Known rows, with every step that occurs:
F P C W: .12; -.04; .15; .07; .13; .12; -.05; -.04; -.25; -.11; .22; -.03; -.01; .34; -.11; -.26; -.12; .63; .42; -.03; .30; -.05
A C J F D: -.30; .06; -.47; -.14; -.32; .33; .12; -.17; -.24; .05; .11; .07; .18; -.32; .12; -.07; -.10; .04; -.33; .79; -.14; .01
D F: -.04; .11; .02; -.59; -.08; -.15; -.16; -.09; .06; .12; -.12; -.09; -.03; .14; .04; -.03; -.01; -.56; .28; -.04; .02; .20
H F A C J: -.14; -.20; .06; -.09; .22; .21; -.02; -.08; -.07; -.25; -.23; .11; -.12; -.30; -.17; -.24; .00; -.58; -.36; .23; -.12; -.37
B F P C: .13; .02; .21; .23; -.02; -.05; -.37; .07; .20; .23; .24; -.24; -.04; .03; .34; -.13; .07; -.12; .04; -.35; .22; -.07
B F: .11; .17; .10; .20; -.19; -.04; -.07; -.31; .35; .31; -.22; -.31; -.17; -.18; -.03; .07; -.08; -.36; -.01; -.30; -.01; .12
C A: .10; .03; -.04; -.07; -.07; -.14; .29; -.03; .16; -.22; -.04; .10; -.08; .13; -.28; .16; -.29; .18; .03; -.23; .04; .10
P C J F: -.10; .26; -.14; .08; -.09; -.19; .34; .15; .32; .05; -.07; -.07; .02; -.18; -.08; -.12; -.01; .17; .21; .29; -.05; .20
J F: -.03; .21; -.02; .13; -.20; -.07; .10; .03; -.16; .12; -.26; -.09; .04; -.37; -.25; .22; .05; .07; .34; .14; -.10; .30
C J F P: -.33; -.10; .03; .09; -.26; .21; .10; -.06; .04; .21; -.24; .29; .11; -.18; -.33; -.08; .04; .23; .03; .69; -.05; .34
H F P C: .19; -.19; .27; -.07; .05; -.05; -.34; .42; -.22; -.37; -.05; -.16; .02; .02; .14; -.30; .09; -.21; -.04; -.03; .38; -.14
F P C: .11; -.01; .10; .02; .01; -.04; -.26; .39; -.22; -.09; .14; .02; .03; .06; .12; -.15; .01; .04; .22; .13; .23; -.08
B C W: .36; -.02; .00; .12; .01; .09; .10; -.31; -.16; -.24; -.11; .07; .07; -.01; -.41; .21; -.42; .63; .25; -.28; .06; -.11
H F: .16; -.01; .13; -.11; -.09; -.03; -.06; .03; -.05; -.30; -.49; -.25; -.08; -.17; -.22; -.06; -.06; -.43; -.05; .01; .16; .05
J F A C: -.17; .06; -.02; .22; .14; .09; -.10; .12; -.60; .12; .11; .16; .04; -.61; -.11; .25; .27; -.09; .25; -.03; -.31; -.17
B C: .34; .00; -.08; .08; -.08; -.10; -.12; .12; -.17; -.20; -.22; .14; .14; -.27; -.16; .31; -.27; .05; .08; -.11; .00; -.13
C J F W: -.29; .11; -.22; -.16; -.15; .05; .26; -.08; .13; .15; -.35; -.05; -.06; -.05; .05; -.02; .12; -.06; .01; .61; -.19; .24
D F P C: -.02; -.05; .13; -.56; .07; -.14; -.45; .32; -.11; .05; .33; .03; .07; .31; .42; -.26; .17; -.32; .26; -.07; .26; .02
H F P C A: .20; -.30; .23; -.15; .12; -.14; -.07; .42; .02; -.59; .23; .02; .00; .31; .10; -.20; -.06; .12; -.23; -.44; .41; -.17
J F P C: -.02; .03; .10; .19; -.06; -.08; -.18; .44; -.36; .04; .18; .02; .16; -.18; .11; .02; .22; .30; .35; .09; .13; .12
B C J F A: -.18; .00; -.08; .21; .04; .07; .00; -.09; .01; -.01; -.25; .39; .16; -.39; -.26; .32; .09; .22; .11; -.06; -.32; .11
C A F P: .13; -.33; .19; .08; -.04; -.01; .07; -.16; .16; -.04; -.08; .15; .09; .40; -.16; .30; -.01; .17; -.49; -.23; .02; .17
B F W: .05; .10; -.02; -.04; -.08; .00; -.17; -.23; .23; .30; -.17; -.41; -.25; .04; .38; .02; .12; -.49; -.07; -.24; -.04; .01

Rows:
.14; -.12; .07; -.07; .08; -.15; .02; .36; .00; -.30; .42; .19; .01; .32; .06; -.06; -.12; .38; .01; -.26; .26; -.10
F P C A
-.18; -.03; .01; -.48; .23; .01; -.38; .01; -.40; .13; .25; .14; -.07; -.08; .19; .01; .22; -.70; .16; -.21; -.18; -.28
D F A C
.01; .19; -.14; -.06; .00; -.17; .25; .12; .44; -.06; -.14; -.09; -.09; .05; -.04; -.27; -.23; -.08; .10; .35; .06; .01
P C J
.18; -.13; -.08; -.16; .07; -.17; .25; -.15; .20; -.10; -.20; -.17; -.09; .53; .18; .35; .08; -.12; -.48; -.35; -.10; .08
C A F W
-.05; .02; -.02; .08; .22; .12; -.18; .07; -.48; -.01; .05; .16; -.08; -.35; -.09; .09; .07; -.35; .13; -.01; -.20; -.37
F A C
-.08; -.04; .01; -.06; .00; .03; -.01; .20; .22; -.04; .01; .17; .02; .14; .01; -.38; -.12; .06; .00; .50; .16; -.03
F P C J
.06; .10; -.18; -.10; -.27; .18; -.17; -.38; -.06; .07; -.35; -.36; .14; .20; .18; .24; .10; -.32; -.42; .06; -.02; .32
A F D
.00; -.16; .08; -.63; .11; -.26; -.18; .31; .10; -.17; .60; .19; .04; .62; .35; -.13; .00; .01; .08; -.48; .28; -.02
D F P C A
-.02; .04; .09; .30; .16; .12; -.28; -.25; -.07; .32; .18; -.09; -.17; -.39; .10; .10; .13; -.52; -.07; -.49; -.22; -.33
B F A C
.24; -.09; .21; .19; .04; -.13; -.20; .20; .00; .05; -.04; -.16; .11; .24; .20; .08; .21; -.09; -.21; -.07; .10; .02
A F P C
.00; .00; .16; .33; .26; .30; -.09; -.68; -.11; .29; .25; -.12; -.25; -.10; -.11; .00; .00; .06; .13; -.65; -.17; -.32
B F A C W
.38; .05; .04; .08; .11; -.44; .34; .11; .45; -.19; .07; -.21; -.01; .46; .10; .25; -.07; .11; -.31; -.65; .04; .04
P C A F
-.03; .00; .03; .12; .30; .29; .02; -.36; -.53; -.04; .15; .12; -.14; -.06; -.33; -.01; -.07; .24; .33; -.19; -.12; -.35
F A C W
-.45; .16; -.02; .11; .00; .12; .13; -.22; .09; .22; -.35; .19; -.06; -.26; -.33; .06; .24; -.03; .28; .22; -.30; .32
C J F A
-.21; -.04; -.34; -.12; -.01; .09; .28; .08; -.17; .09; .00; .05; .00; -.31; .17; -.06; .02; -.10; -.22; .75; -.27; -.19
A C J F W
-.26; .28; -.41; -.17; -.24; .09; .10; .00; .12; -.03; .09; -.17; .14; .02; .29; -.17; .03; .17; .01; .41; .03; .29
P C J F D
.22; .22; .02; .04; .13; -.08; .21; -.14; -.01; -.14; .08; -.25; -.14; .27; -.17; -.19; -.24; .47; .50; -.21; .19; -.02
P C W
.31; -.03; -.09; -.18; .23; -.36; .25; .18; .28; -.22; .11; -.33; -.09; .65; .49; .24; .13; .00; -.37; -.57; .00; -.08
P C A F W
.16; -.12; .18; .15; .03; -.15; -.09; .04; .42; .02; .53; -.04; -.10; .29; .27; -.05; -.07; .22; -.17; -.75; .23; -.09
B F P C A
-.13; .03; -.20; .11; -.13; .03; .36; .01; -.01; .11; -.05; .18; .06; -.46; -.24; -.02; -.17; .05; -.14; .70; -.24; -.07
A C J F
.02; .01; .15; .20; .03; .10; .03; -.01; -.35; .02; .28; -.02; .08; .11; -.15; -.10; .07; .88; .54; -.10; .19; .13
J F P C W
-.05; .20; -.17; -.07; -.36; .25; -.32; -.50; .17; .25; -.05; -.40; -.05; -.02; .30; .02; -.02; -.37; -.18; -.20; .07; .22
B F D
-.31; .25; -.04; .14; .17; -.07; .13; .10; .16; .11; -.04; .07; -.05; -.14; -.02; -.08; .27; .06; .35; .01; -.19; .17
P C J F A
.25; -.05; .05; .06; -.04; -.22; .34; -.23; .38; -.07; -.24; -.06; .00; .33; -.22; .39; -.12; .01; -.40; -.42; -.07; .20
C A F
-.24; -.22; -.05; .14; -.14; .24; .09; .11; -.24; .16; .10; .41; .15; -.40; -.20; -.09; -.06; .18; -.21; .86; -.14; -.11
A C J F P
.07; -.13; .10; .12; .01; -.06; .05; .03; .42; .11; -.18; -.01; .10; .34; .08; -.14; .08; -.07; -.43; .31; .03; .08
A F P C J
-.26; -.02; -.11; -.02; .18; .21; .05; -.13; -.05; .05; -.06; .30; -.11; -.28; -.19; -.11; -.07; -.34; -.10; .38; -.27; -.31
F A C J
-.07; -.23; -.03; .17; -.19; .15; -.05; .07; -.06; -.01; -.14; .50; .31; -.30; -.23; .16; -.09; .47; -.14; .45; -.07; .09
B C J F P
